Each row comes from the steps of one path. Every step used is in the known rows, and no mark comes twice. Write the path behind each row, first mark first.
In the rows, 128 means zero.
Known rows
w > r > g: [143 109 125 117 118 111 127 133 143 135  98 132 144 114 149 119 149 158
 140 146 101 137 153 114 127 123 127 203 112 106]
f > g > a: [ 99 111 116 117 137 134 139 156 107 119 100 139 132 107 129 114 122 128
 165 144 119  96 148 118 130 128 125 113 109 114]
w > r > g > f: [131 101 122 114 121 107 137 157 116 129 102 139 151 109 151 118 131 156
 147 130 106 114 168 121 138 121 119 204 112 104]
r > g > f > w > n: [103  93 117 112 132 111 133 252 130 125 108 142 154  87 131 119 104 152
 150 125  96 119 150 124 139 121 122 167 117  64]
g > a: [ 96 105 120 118 131 128 136 165 117 127 105 127 129 135 140 125 123 132
 149 147 116  96 142 118 132 126 131 131 112 102]
a > g > f > w > j: [ 84  92 112 112 134 112 143 187 119 123 112 130 142 130  90 123  93 130
 166 123 116 116 128 129 159 114 119 104 123  95]
p > f > w > r: [162 100 125 118 137 140 158 190 123 125  94 136 139 131 148 117 179 146
 126 138 121 129 143 123 164 129 118 155 129  81]
x > j > p > f > w > r: [189 105 123 128 147 120 153 182 165 150  97 133 118 143 147 126 206 147
 132 126 119 117 112 114 172 147 149 157 132  79]
f > w: [101 105 124 119 134 141 132 184 138 127 109 131 135 121 132 118 149 132
 135 137 114 123 104 120 146 122 123 131 117  93]
w > f > g: [ 78 111 125 124 127 142 135  97 136 126  99 134 137 104 181 116 160 133
 152 130  98 124 112 120 137 123 128 104 109 148]
n > g > f: [107 107 127 120 128 141 139 158 115 132 117 128 140 162 146 110 138 138
 149 144 110 107 123 121 141 120 126 154 119  75]
x > j > w > n > g: [142 110 119 138 122 140 110 137 177 165 101 112 132 150 137 123 135 164
 152 153  84 135 178 106 124 129 135 145 127  38]
a > g: [ 97 109 118 114 130 108 141 113 118 129 109 122 129 153 129 125 127 129
 160 146 119 133 126 121 134 114 118 132 118 131]
n > x > j > h: [123  97 116 133 126  99 134 118 181 162 115 113 116 118 111 146 109 146
 156 130 111 138 199 112 117 133 156 116 117 107]
g > f: [102 102 121 119 131 133 143 151 102 127 114 134 138 126 140 128 120 132
 149 123 120 105 138 128 145 118 116 131 113 101]
r > g > a: [ 85 107 119 111 123 100 132 181 130 128 104 134 136 119 143 121 112 138
 152 155 109 102 148 113 127 123 134 174 106 113]
r > g > f > w > j > h: [ 74  92 114 116 122  94 118 216 147 132 107 144 147 101 110 123  85 142
 158 117 108 115 160 122 148 123 140 143 113  66]
p > f > g: [131 112 118 117 138 138 168 144 102 121  99 143 131 116 133 116 146 126
 154 137 131 128 143 125 152 126 115 103 121 113]
n > g: [119 116 129 124 124 143 129 132 142 136 111 120 131 166 143 110 157 140
 142 158 105 129 106 113 130 121 136 152 118  81]
p > f > w: [118 103 122 116 139 137 161 205 120 125 103 136 133 132 137 121 157 128
 131 139 128 124 119 124 165 125 116 122 126  91]
h > j > p > f: [148 116 120 130 139 113 158 132 152 143 106 132 101 155 122 135 160 131
 138 125 122 119 101 114 169 143 147 109 126 110]
f > g: [112 113 120 121 134 141 137 129 119 125 103 137 133 101 125 115 139 131
 159 133 118 127 129 121 132 122 120 110 111 114]
x > j: [126 112 119 127 129 119 134 128 164 153 112 119 123 131 130 139 136 140
 146 133 110 122 130 114 133 121 130 132 120 105]
j > w: [ 98 108 120 130 121 145 121 107 121 137  99 127 132 129 142 120 140 137
 143 139 116 125 163 117 141 122 113 122 113  97]
h > j: [116 116 119 127 128 121 134 121 162 142 112 120 117 129 108 136 121 139
 142 131 109 124 127 116 138 126 130 118 119 111]
r > g: [100 112 123 115 120 107 133 147 143 133 107 132 138 116 140 123 129 141
 145 146 107 133 128 115 128 118 127 170 109 116]
f > w > n > h: [136  98 115 125 136 137 139 224 150 133 107 122 137  91 122 125 111 156
 143 123 105 155 159 115 124 125 132 107 121  76]
x > j > p > f: [161 112 120 129 140 112 160 136 156 154 106 129 107 156 143 137 175 132
 143 127 125 115 105 113 163 140 150 125 127 101]
r > g > f: [ 90 103 120 113 123 106 142 171 116 129 112 139 146 111 142 122 112 138
 153 132 113 111 144 123 140 117 118 172 109 108]
n > x > j: [133  98 118 130 127 116 149 124 178 159 116 110 121 111 104 141 120 145
 150 134 109 138 166 112 123 129 145 114 120 120]
n > h > j > w > f: [ 73 106 115 141 113 129 131  92 180 155 102 111 120 112 162 130 125 149
 141 120  97 138 181 107 141 133 130  87 113 151]
w > n > h > j > x: [139 102 111 134 132 101 127 152 181 152 110 115 116 107 103 149  74 163
 154 119 101 155 218 111 111 139 134  95 120  79]
p > f: [131 106 122 117 133 133 165 147 112 130 103 134 128 144 145 128 148 130
 138 140 127 129 135 123 154 123 118 122 122 102]
a > g > f > w: [ 72  95 115 109 141 112 147 198 100 118 115 132 141 137 122 116 120 123
 160 130 126 106 126 129 157 115 106 133 121 115]
h > j > w > r > g: [127 112 116 130 114 108 113 108 170 152  91 125 133 110 124 123 135 163
 141 141  96 131 197 107 139 132 120 186 114 105]

Write each row's path
[165 105 127 117 136 108 150 200 142 130  91 146 132 129 154 109 199 147
 130 139 115 127 109 114 168 143 145 196 123  94]
j > p > f > w > r > g
[100 114 115 134 122 132 119 105 155 148 102 121 119 128 112 130 123 140
 143 133 111 122 167 113 145 129 117 112 116 104]
h > j > w
[ 87 101 116 112 134 106 151 141  90 123 115 128 137 146 132 125 110 126
 166 131 124 111 144 128 145 113 108 133 117 126]
a > g > f
[125 102 122 128 133 135 121 168 162 135 105 133 123 126 106 123 152 134
 143 120 105 127  70 115 157 134 161  99 118  73]
f > w > j > p
[131  94 124 118 136 141 137 196 114 123 104 136 149 113 143 114 152 147
 139 120 114 104 148 127 154 125 112 162 119  80]
g > f > w > r
[118 109 115 114 142 130 169 176  90 117  95 145 130 120 135 114 129 123
 161 146 132  97 162 122 150 131 120 105 118 112]
p > f > g > a
[114  92 119 111 142 114 143 182 102 119 106 133 148 133 134 113 140 142
 156 129 119 109 150 128 155 120 108 166 122 106]
a > g > f > w > r
[111 110 115 135 125 131 121 110 159 159 102 117 125 127 135 134 137 141
 148 135 112 120 170 111 141 125 119 127 118  98]
x > j > w
[ 48 105 118 128 125 146 122 107 117 127  85 137 138 106 187 108 145 130
 161 141 100  92 174 116 143 132 121 101 103 138]
j > w > f > g > a
[ 77  99 120 110 128 111 137 231 125 125 112 142 150 101 136 114 123 135
 145 130 114 105 128 123 151 119 116 173 112 101]
r > g > f > w
[102  93 113 111 143 112 143 219 106 119 111 131 146 124 121 124 101 141
 165 126 107 119 152 129 144 117 112 128 125  82]
a > g > f > w > n
[ 98  93 121 124 129 124 112 167 163 135 105 129 132 124 104 130 117 138
 147 131 106 132 146 121 142 131 131 102 118  61]
f > w > j > x
[121 111 113 131 126 118 147 142 169 148 116 114 115 114 101 136 102 146
 144 121 117 143 155 109 129 129 132 100 119 125]
n > h > j
[104 109 120 128 130 104 118 113 169 147 111 121 113 136 113 142 114 138
 147 132 111 124 165 116 133 135 124 121 117  98]
h > j > x
[ 64 107 122 120 130 134 136 129 123 120  95 137 136 109 183 113 144 130
 159 140  98  93 133 118 134 129 134 105 105 145]
w > f > g > a
[137 113 121 127 146 119 156 191 161 139 106 134 107 146 114 126 172 128
 131 125 123 115  84 115 179 145 146 110 130  96]
h > j > p > f > w
[100  92 117 119 131 139 136 199 130 127 111 133 145 110 102 126 105 136
 149 114 112 111 125 128 158 119 126 101 120  66]
g > f > w > j
[118 100 120 131 125 153 118 158 113 138 103 127 146 146 147 110 122 157
 155 141  93 118 188 118 137 125 119 144 121  33]
j > w > n > g > f
[130 105 126 115 125 116 125 194 153 130  98 134 149 104 141 111 160 156
 134 146 102 130 136 115 138 125 125 202 115  96]
f > w > r > g
[148 107 120 126 148 117 156 197 165 149 106 133 111 144 138 129 186 129
 136 127 125 111  88 114 174 142 147 125 130  89]
x > j > p > f > w
[157 102 109 127 141 121 170 240 168 142 106 123 123 103  97 136 102 156
 139 119 114 154 176 114 148 135 130  90 136  77]
p > f > w > n > h > j
[148  94 116 134 114 104 129 109 186 167  96 116 136  90 117 128 133 170
 149 145  97 147 239 103 123 135 135 185 115 117]
n > x > j > w > r > g
[ 99  93 114 118 141 107 135 180 125 126 110 135 129 144 100 120 123 126
 167 116 117 109  90 125 170 130 145 103 123  94]
a > g > f > w > j > p
[ 64 116 117 136 121 140 120  72 162 143  92 129 125 100 154 117 144 138
 153 125  94 119 158 113 150 133 122  87 112 150]
h > j > w > f > g
[105 111 126 120 127 136 130 167 131 131 108 122 131 171 145 109 141 137
 149 170 106  99 126 111 128 126 140 156 117  76]
n > g > a
[134 106 125 121 145 132 157 197 128 127 102 141 119 146 146 117 188 124
 132 132 129 117  79 119 175 139 143 121 125  91]
j > p > f > w
[117  98 119 122 116 119 124 138 110 136  93 139 155 106 155 111 133 157
 149 132 109 113 210 118 145 125 107 199 109  96]
j > w > r > g > f
[127 109 112 137 124 133 114 127 159 150  97 119 124 114 107 136 103 158
 147 128  92 135 192 113 133 131 123 107 121  71]
h > j > w > n
[114 108 117 129 130 102 120 122 168 157 110 120 118 137 141 143 125 142
 153 128 114 121 161 114 128 128 142 133 118  90]
x > j > h
[ 83  98 116 140 121 135 137  77 178 159  96 119 129  80 149 124 144 145
 160 128  93 133 199 110 135 135 135  83 112 155]
n > x > j > w > f > g
[114 101 122 111 129 108 126 225 141 124  94 136 147 109 144 110 145 153
 141 155 103 101 155 113 135 130 131 207 112  92]
f > w > r > g > a
[152 106 113 137 141 118 133 214 191 147 110 120 111 103  97 131 123 156
 143 111 100 144 125 106 138 146 163  96 124  81]
f > w > n > h > j > p
